In the rows, zero is written as 128.
Known rows, with every step that occurs
l > a > p > k > j: [138 142 120 209 113 158 134 116 113  93  61 150 105  48 139 151 133 166
 199 177 122 128 140 131 142  82 115]
r > j > k > p > y: [131 120 190 160 101 159 138 129 121  94 123 115 111 212 157 127 137 148
 113  67 127 233  63 173 112 168 109]
y > j > k > p: [118 167 142 167 156 171  67 115 119  66  95 153 107 158 131 103 162 155
 130 129 149 190 105  95 114 162 122]
y > p > a > l > b: [ 94 196 137 169 152 140 131  96 119 132 135 121  94 180 132 101  95 169
 118 183 109 168  78  67 131 150  75]
j > k > p > a > l: [120 146 144 188 136 172 115  98 143 117  97 100 107 197 135 119 118 138
 137 150 127 177  82 118 141 148 127]
k > p > y > j > r: [ 86 149 201 147 159 183 120 124 118 102  98 178 112 150 128  90 158 157
 142 108 128 204  93 166  91 152 111]
r > p > y > j: [134 202 178 112 165 103 136 138 116 144  80 130 153 164 143 121 139 102
 130  99  87 190 126 128 125 111 104]
r > j > k > p > a: [131  97 136 203 107 125 124 138 114  93 127  89  70 184 165 129 115 149
 123 133 129 202  89 140 119 147 130]
j > k > p: [132 118 150 162 130 174 103 105 126  94 106 134 121 179 126 115 136 158
 132 130 150 163 104 119 114 168 138]
k > p > a > l > b: [ 71 168 147 186 155 154 129 128 120 101 131  98  81 174 141 121  94 176
 104 181 117 169  89  87 141 134 127]
j > r > p: [147 139 139 123 112 149 154 110 123 195 105 110 148 169 140 147 129 155
 146 137 102 144 114 146 106 113 117]
a > p: [102 160 139 158 121 152 129 137 131 118  89 120 113 105 151 135 115 132
 134 145 125 141 132 149 141 126 104]
p > a: [126 113 119 159 137  88 142 136 125 143 115 114 102 122 128 124 110 112
 145 164 112 133 134 131 133 113 128]
p > k > j > r: [140  95  95 162  76 173 162 117 101 143 108 158 118 100 113 140 164 182
 187 170 143  89 122 140 106  96 109]
r > j > k > p: [129 115 145 174  96 168 105 125 120  79 139 100  92 189 164 129 132 167
 104  96 142 200  86 137 112 165 128]
l > a > p: [135 172 155 183 148 144 115 110 137 108  84 137 116  82 152 144 116 144
 156 129 104 179 118 144 143 116 116]
b > l > a > p > k: [117 142 137 201 106 158 126 158 154 164  68 173  95  71 155 118 109 132
 188 174 119 154 157 127 145  76 121]
b > l > a > p: [115 164 174 194 125 149 101 147 143 162  89 156  98  73 152 132 101 142
 165 148  99 182 119 135 144 108 119]
p > a > l > b: [102 192 116 158 138 123 143 122 124 152 139 100 108 158 135 140 114 155
 108 171  99 160  85  89 153 125  99]
k > p > y > j: [ 93 148 196 143 178 148 108 149 112  63  98 160 114 148 137  85 140 121
 124 104 130 195 119 135 115 143 129]
y > j > k > p > a > l: [106 187 140 194 160 161  79 106 134  93  83 120  99 175 138 105 144 133
 132 148 125 203  87  92 139 144 116]
r > p: [140 148 131 125 133 115 146 131 125 160 102  97 148 161 145 141 103 121
 127 138 106 129 140 116 130 112 137]
b > l > a > p > y > j: [ 99 215 217 186 149 137  93 163 134 142  66 186 106  77 147 111 138 121
 169 113  83 240 100 150 142 113  85]
k > p: [105 107 157 158 148 160 119 138 122  83 126 121 105 144 140 105 107 146
 121 142 146 136 139 129 118 141 159]
r > j > k: [157 138 115 142  79 135 119 120 128 123 152 109 118 173 150 152 154 150
 113  81 126 191  77 136 121 148  92]

Rows
[146 123 135 178 110 109 164 118  81 192 100  84 120 131 128 163 120 171
 183 192  78 130 103 140 113 105 120]
k > j > r > p > a
[143 145 185 136 109 148 180 114  88 186  95 115 165 158 120 162 138 170
 173 121  80 155  78 171 107 122 102]
k > j > r > p > y
[150 138 140 148 101 150 152 104  88 176 109  97 142 136 127 164 135 186
 169 151  94 124  95 136 107 118 118]
k > j > r > p
[ 90 202 182 152 135 178 130 128 124 139  67 176 122 119 136 122 173 136
 157 115 107 216  92 192 113 134  48]
a > p > y > j > r
[152 123  98 156 102 130 168 134  95 141  82 105 140 127 136 149 120 143
 166 176 116  83 160  98 128  74 143]
r > p > k > j
[143 156 178 113 141 113 170 134 125 178  90 109 167 184 143 138 107 101
 133 104  92 161 123 154 124 119 125]
r > p > y
[107 123 108 193  67 197 160 121 102 133  74 151 110  80 129 146 150 184
 194 193 135 106 131 164 115  99  85]
a > p > k > j > r
[110 159 143 168 148 142 132  98 134 142 107 117 104 168 141  91  93 118
 138 157 115 141 102 105 132 137  97]
y > p > a > l
[156 120 102 133  93 161 182 123 136 198  83 135 143 160 144 139 131 143
 159 164 124 112 149 138 102  79 124]
j > r > p > k
[119 218 169 154 136 159  99 114 128 115  54 168 136 144 129 129 179 123
 147  99 115 234  88 158 134 161  47]
a > p > y > j > k
[105 180 138 189 134 172 115  97 123 119 118 108  99 210 125 131 123 194
 113 170 119 198  59  81 139 164 109]
j > k > p > a > l > b
[148 131 164 159 126 125 107 143 140 169 129 161 112 100 132 126 118 141
 159 126 102 169 111 109 132 112 146]
b > l > a
[119 152 126 157 133 124 143 120 143 146 116  93 116 149 138 129 110 108
 130 144 103 136 107 121 154 109 115]
p > a > l
[121 117 140 169 151 102 132 115 116 132 115 132  93 145 135  84  87 127
 155 180 124 143 132 109 113 143 112]
y > p > a
[ 88 132 151 186 156 151 137 126 137 108 109  90  93 162 149 105  87 119
 123 162 118 145 112 122 141 124 148]
k > p > a > l
[134 116 135 151  93 165 139 103  92 142 135 136 126 104 107 152 156 192
 169 146 118 115  84 146 105 133 110]
k > j > r
[134 101  93 160  94 142 148 133 100 112 109 143 122  92 119 137 146 149
 170 172 143  76 154 108 128  94 129]
p > k > j
[135 163 139 175 106 151 169  96 103 200  95  62 129 158 136 166 120 161
 167 171  69 125  73 133 132  96 106]
k > j > r > p > a > l
[142 161  95 134 117 154 145 123 128 170  73 152 136 145 146 122 163 140
 159 159 122 143 151 115 104  75 106]
y > j > r > p > k
[149 192 117 135 133 141  77 110 124 110 100 163 136 144 116 126 183 142
 137 107 134 183  99  97 126 149  84]
y > j > k
[133 126 192 151 137 174 127 112 130 109  98 146 137 200 124 110 137 146
 136  96 138 193  82 156 111 177 119]
j > k > p > y
[111 168 221 181 128 146 130 155 146 173  78 169 118  93 146 126 106 123
 174 115  83 219  97 173 143 115  98]
b > l > a > p > y
[127 106 109 167 109 158 137 112  97  96 102 160 102 112 119  96 124 163
 182 187 154  86 144  87 108 119 107]
y > p > k > j
